What can hang from each mark
gusus: lenup risu
risu: gusus tiza vesoni
modoraz: mukos risu
pafu: modoraz tiza
lenup: gusus tiza
vesoni: mukos
tiza: lenup pafu risu
mukos: modoraz vesoni

Each row was made from one small tree. Brackets hold a mark, then the marks that hang from it, in alphabetical order. Every link used is in the known rows. Write each row's tree.
Known rows
{mukos vesoni}: [ 0.14  0.79  0.33  0.98 -0.94  0.06  0.39 -0.90 -1.00 -0.41 -0.74 -0.37
 -0.29 -0.28 -1.01  2.32  0.69  2.14 -1.35 -0.99  0.25 -0.81 -1.08]
{mukos {modoraz {risu {gusus {lenup tiza}}}} vesoni}: [ 0.97  2.09  1.22  2.41 -0.37  2.77  1.22 -1.26 -3.30 -1.72  1.90 -0.14
 -2.18 -2.08 -0.05  0.92  2.69  0.99 -3.38 -2.36  0.04 -0.90 -3.78]
{tiza pafu {risu {gusus lenup} vesoni}}: [ 1.54  2.46  1.38  0.43  0.72  4.14  0.76 -1.67 -1.82 -4.56  1.48  1.29
  2.23 -4.67  0.14  1.02  0.51  2.62 -2.88 -2.58 -0.47  0.09 -4.97]
{lenup {tiza {pafu {modoraz mukos}} risu}}: [ 1.92  2.46  2.67 -0.45  0.46  0.85 -0.73  2.86 -1.97 -3.71  0.52  0.04
  3.59 -2.40  2.03  0.54  0.96  0.85 -0.90 -1.10 -0.23  2.47 -3.76]
{tiza lenup pafu}: [ 0.96 -0.03  1.97 -0.44  1.05  2.92 -0.61 -0.47 -1.23 -2.24 -0.32  0.50
  1.32 -1.34 -1.19  0.06 -0.75  1.53 -1.11 -1.20 -1.07 -1.67 -2.42]
{pafu {tiza {lenup {gusus {risu vesoni}}}}}: [ 1.46  0.74 -0.19  1.32  0.18  1.40  0.73 -2.76 -1.94 -2.77  1.00  1.62
  1.35 -2.68 -1.21 -0.40  2.94  0.25  0.22  0.51 -0.47 -0.81  1.25]
{vesoni {mukos {modoraz {risu {gusus {lenup tiza}}}}}}: [-0.70  1.12  0.45 -0.03  0.66  0.13  0.32 -0.02 -2.41 -1.07  2.58  0.14
 -0.90 -1.02  0.60 -0.06  1.02 -1.80 -1.51  0.16  0.09  0.37 -4.23]
{mukos {modoraz {risu {tiza lenup pafu}}} vesoni}: [ 1.20  0.89  2.41  2.22  1.20  4.47  1.43 -1.25 -3.14 -2.58  0.27 -0.88
 -0.72 -1.03 -0.33  1.27  3.57  3.05 -3.10 -3.10  0.25 -1.17 -4.22]
{mukos {modoraz risu}}: [ 0.97 -0.12  1.11  1.51  0.80  2.24  1.61  0.13 -1.34 -0.29  0.79 -0.28
 -1.51 -0.28  0.85 -0.44  2.29 -1.19 -2.25 -1.52  0.10 -0.21 -2.16]
{pafu {modoraz mukos {risu {gusus {lenup tiza}}}}}: [ 1.93  3.45 -0.52  0.38 -0.31  0.54  0.12 -0.04 -4.26 -1.59  1.97  1.43
 -0.81 -2.51  0.44 -0.65  0.08 -1.91 -0.88 -2.16 -0.58  1.47 -2.59]
{tiza lenup}: [ 0.67 -0.19  1.08 -0.50 -0.07  1.64 -0.91 -0.94 -1.61 -0.64  0.03  0.51
 -0.33  0.24 -1.88 -0.57 -0.64  0.45 -0.42 -0.20 -0.87 -1.82 -0.03]
{gusus {lenup tiza} {risu vesoni}}: [ 0.01  0.59  0.01 -0.15  0.52  1.28 -0.47 -0.76 -3.43 -2.83  3.15  3.47
  0.60 -1.99  0.38  0.01  0.52  0.90  0.72 -0.83 -0.50  0.35 -2.54]
{mukos {modoraz {risu tiza}} vesoni}: [ 0.76  0.95  1.43  2.48  0.67  2.97  1.71 -1.02 -2.54 -1.45  0.43 -1.16
 -1.38 -0.35  0.26  1.25  3.93  2.24 -2.53 -2.44  0.79 -0.31 -2.97]
{modoraz {mukos vesoni} {risu {tiza pafu}}}: [ 0.61  1.07 -0.66  1.73  0.96  1.13  0.74 -0.36 -4.74 -1.95 -0.88 -2.18
 -0.58 -1.85  0.48  1.62  3.01  3.40 -0.63 -3.88  1.28  1.90 -2.85]
{risu gusus {tiza lenup {pafu modoraz}} vesoni}: [ 1.21  3.86  1.12  0.06 -0.14  4.57 -0.67 -3.26 -0.90 -5.40  2.35  2.95
  3.04 -3.06 -0.55 -0.79  1.28  3.48 -0.11 -1.18  0.72 -0.86 -2.50]
{risu {gusus lenup} tiza}: [-0.61  2.19 -0.87  0.34  1.30  2.98 -0.23 -2.39 -1.96 -1.91  2.75  0.10
 -0.72 -1.57 -0.07 -2.04  0.32  1.67  1.11 -0.47 -0.13  0.72 -0.59]
{lenup {tiza risu}}: [ 0.73  1.07  1.92 -0.40  0.00 -0.40 -1.36  2.04 -0.62 -2.30  0.69 -0.84
  1.41 -1.01  1.44 -0.30  1.45  0.67 -0.40 -0.21  0.00  1.18 -1.21]
{lenup gusus tiza}: [ 0.16  1.42 -0.17 -0.87 -0.39 -2.47 -0.21  0.57 -0.29 -1.68  1.03  0.78
  0.34 -2.24  1.30 -0.90  1.65 -0.41 -0.11  1.28  0.98  1.70  1.39]
{modoraz {risu {tiza pafu}}}: [ 0.44  0.48  0.07  0.82  2.41  1.38  0.31 -0.35 -0.81 -2.34  0.31 -1.22
 -0.73 -1.70  1.27 -0.59  2.37  1.26 -0.62 -3.33  0.12  0.39 -2.48]
{risu vesoni}: [-0.17  0.18 -0.67 -0.21 -1.35 -0.06 -0.28 -1.80  0.29 -0.90  0.59  2.04
  1.40 -0.95 -0.62  1.02  1.15  1.74  0.33  0.36  1.19 -0.34 -0.03]
{gusus {risu vesoni}}: [ 0.68  0.51  0.18  0.92 -0.11  1.15  1.09 -0.39 -1.36 -2.41  1.00  2.55
  0.70 -0.79  0.82  0.52  0.89  0.19 -0.44 -1.45  0.49 -0.18 -1.49]
{risu {tiza lenup {pafu modoraz}}}: [ 1.07  1.64  2.11 -0.58  2.04  3.72 -0.59 -0.72 -1.32 -3.45  0.77  0.87
  2.32 -0.85 -0.26 -0.86  0.43  2.37  0.30 -1.12 -0.73 -0.14 -2.42]
{risu {gusus lenup} {tiza pafu} {vesoni mukos}}: [-1.53  2.52 -1.03 -0.69  0.98  2.35 -0.42 -3.56 -1.66 -4.07  3.27  1.95
  2.46 -3.34 -0.26  0.42  0.95  3.58  0.82  0.02  1.14  0.81 -4.10]
{modoraz {mukos vesoni} {risu {gusus {lenup tiza}}}}: [ 0.79  2.36 -1.55  1.69 -0.99  0.25  0.08 -1.11 -6.00 -1.16  1.01 -0.89
 -2.69 -2.95 -0.48  0.91  1.43  0.99 -1.42 -3.26  0.43  0.93 -2.38]
{modoraz {risu gusus tiza}}: [ 0.52  2.00 -0.74  1.49  1.06  1.26  0.29 -1.24 -0.93 -2.20  1.34 -1.20
 -2.33 -1.66  1.11 -1.80  2.20  0.08 -0.78 -3.02  0.46 -0.02 -1.03]

Which tree is each row?
[ 0.09  0.47  0.80  0.72  0.14  1.13  1.62 -0.01 -1.92 -2.34  1.55  2.56
  1.21 -0.18  1.03  1.09  1.18 -0.58 -0.97 -0.33  0.86  0.18 -3.33] | {gusus {risu {vesoni {mukos modoraz}}}}
[ 2.50  3.41 -0.34  2.37  0.31  1.02  0.93 -1.63 -0.36 -2.32  1.62  0.66
  0.30 -3.16  0.28 -0.69  2.54 -2.44 -0.88 -1.67 -1.40 -0.43 -1.17] | {pafu {modoraz {risu gusus}} tiza}
[ 2.97  2.66  1.00  1.15  0.79  1.94  1.37 -1.65 -2.17 -3.16  1.27  2.54
  1.65 -2.50 -0.86 -0.74  1.68 -2.02 -0.67  0.00 -1.87 -0.52 -0.13] | {pafu modoraz {tiza {lenup {gusus risu}}}}
[ 1.09  1.66 -1.70  1.62 -0.63  0.12  0.82 -0.21 -3.86 -0.56  0.19 -1.21
 -2.45 -1.92  0.60 -0.62  1.13 -1.16 -1.08 -2.84  0.84  1.23 -0.84] | {modoraz mukos {risu gusus}}
[ 1.64  2.33  0.44  0.34  1.27  0.96  0.53 -0.33 -0.95 -1.92  1.01  0.98
 -0.38 -0.84  0.73 -0.62  1.25 -0.92 -0.85 -2.46 -0.60  0.33 -2.16] | {pafu {modoraz {risu tiza}}}
[-1.02  0.34  0.92 -0.96  0.14  2.27 -0.80 -2.56 -1.97 -2.48  1.91  1.65
  2.43  0.42 -1.19  0.28  2.50  3.16  1.03  1.63  1.66 -0.23 -1.94] | {risu {tiza lenup} {vesoni {mukos modoraz}}}
[ 0.78  2.06 -0.04  1.51 -0.42  0.70  0.31 -1.94 -0.40 -3.02  1.25 -0.35
  2.72 -2.97 -0.12  0.77  3.23  0.67 -0.30  0.54  0.14  0.33 -1.19] | {pafu {tiza {risu gusus {vesoni mukos}}}}
[ 1.20  2.52  2.45  0.21  0.33  1.19 -0.95  1.94 -0.19 -4.22  1.07 -0.81
  2.27 -3.09  2.21 -0.43  1.18  1.17 -1.49 -1.31 -0.03  1.07 -3.15] | {lenup {tiza pafu {risu gusus}}}
[ 0.19  0.46 -2.04  0.71 -0.08  0.21 -0.02 -1.41 -3.96 -1.28  0.39 -0.25
 -0.28 -1.36  0.32  0.21  3.45  2.37  1.14 -2.15  2.14  2.14 -0.50] | {modoraz mukos {risu tiza vesoni}}
[ 0.57  1.90 -0.36  1.21  0.11  1.36  0.24 -2.69 -1.59 -2.83  1.93  0.14
  2.32 -3.44 -0.77  0.74  2.67  0.90 -0.18  0.45 -0.53  0.32 -1.78] | {pafu {tiza {risu {gusus lenup} {vesoni mukos}}}}
[ 3.46  2.30  4.34 -0.40  1.62  4.72  0.32  0.50 -2.41 -4.57 -0.15  1.06
  2.72 -2.35 -0.62  0.57 -0.64  0.80 -3.65 -2.88 -2.25 -1.07 -5.31] | {tiza lenup {pafu modoraz} risu}
[ 0.45  0.93  1.07 -0.57  2.20  2.76  0.11 -1.36 -1.59 -3.39  0.42  0.18
  1.28 -1.81 -0.15 -1.12  1.34  2.72 -0.03 -0.68  0.15  0.39 -0.73] | {risu {tiza {lenup gusus} pafu}}
[-0.78  2.35 -1.51  0.06 -0.06  2.91 -0.54 -4.18 -1.68 -2.83  3.33  2.08
  0.68 -2.51 -0.67 -0.96  1.46  3.46  1.43 -0.09  1.03  0.37 -0.62] | {risu {gusus lenup} tiza vesoni}
[ 0.70  2.51  1.20 -0.19  0.83  2.84  0.64 -1.46 -2.06 -4.56  1.65  1.16
  2.62 -4.33  0.04  1.72  0.18  2.03 -2.86 -1.82 -0.24  0.31 -6.24] | {tiza pafu {risu {gusus lenup} {vesoni mukos}}}
[ 2.07  1.77  1.37  1.81  0.28  3.08 -0.16 -1.69 -1.71 -2.94  0.76 -1.13
  1.25 -2.44 -1.14 -0.94  2.27  0.40 -0.85 -0.46 -1.48 -1.12 -0.18] | {pafu {tiza lenup {risu gusus}}}
[ 0.28  1.17  0.31 -1.12  0.94  1.07 -1.02  0.36 -3.49 -1.52  1.91  1.58
  1.73 -2.32  0.01  0.19 -0.76  0.89  0.89 -0.09 -1.04  1.81 -3.02] | {gusus {lenup {tiza {pafu {modoraz mukos}}}}}
[ 0.67  2.20 -1.72  1.45 -0.03  1.76  0.38 -1.71 -3.58 -3.17  0.96 -0.19
  0.21 -3.36  1.04 -0.16  3.13  2.57  0.07 -3.14  2.21  1.97 -2.07] | {modoraz mukos {risu gusus {tiza pafu} vesoni}}
[ 1.54  1.81  1.86  0.48  1.54  4.15  0.55 -0.96 -2.41 -5.16  1.58  3.23
  2.53 -1.45  0.60 -0.15  1.26  2.07 -0.17 -2.30 -0.09 -0.30 -3.43] | {gusus {risu {tiza lenup {pafu modoraz}} vesoni}}
[ 0.39  1.91  0.03 -0.34  0.37  2.21 -0.09 -1.43 -1.35 -3.48  1.03  2.14
  4.20 -1.94  0.59  0.89  2.17  3.96  1.50 -0.46  1.63  2.06 -2.14] | {risu {tiza {pafu {modoraz mukos}}} vesoni}
[-0.60  0.86  0.01  0.26  1.02  0.71  0.59 -0.56 -1.77 -3.28  1.63  1.84
  1.54 -0.12  1.25  0.44  1.74  1.20  0.90 -0.64  1.26  0.97 -2.42] | {gusus {risu tiza {vesoni mukos}}}
[-0.60  0.74  0.42 -0.76  1.34  0.81 -0.40 -0.24 -3.38 -3.81  3.04  3.37
  2.08 -2.69  0.74  1.15  0.09  1.02  0.24 -0.70 -0.39  0.71 -5.32] | {gusus {lenup {tiza pafu}} {risu {vesoni mukos}}}
[ 0.63  2.27  1.09  0.15 -0.16  2.83  0.96 -1.78 -2.78 -2.92  2.37  1.29
  1.14 -2.51 -0.34  0.94  0.96  0.73 -2.69 -0.48  0.12  0.29 -4.42] | {tiza {risu {gusus lenup} {vesoni {mukos modoraz}}}}
[ 0.70  1.82 -0.04 -0.14 -0.46 -1.55  0.64  0.25 -1.37 -3.61  1.83  2.82
  0.88 -2.86  1.95 -0.48  2.36 -0.29 -0.50  0.14  1.37  1.56  0.19] | {lenup {gusus {risu vesoni}} tiza}
[ 1.66  1.68  2.39  0.69  2.62  4.18  0.82  0.48 -2.64 -4.43  1.14  1.64
  1.40 -0.67  1.09 -0.97  0.36  0.67 -0.45 -2.59 -1.02 -0.03 -3.43] | {gusus {risu {tiza lenup {pafu modoraz}}}}
[ 3.35  2.44  3.80 -0.58  0.56  4.63  0.05 -0.92 -2.18 -5.26  0.36  2.64
  3.81 -3.10 -1.12  1.40  0.27  2.24 -3.36 -2.63 -1.34 -1.34 -5.31] | {tiza lenup {pafu modoraz} {risu vesoni}}
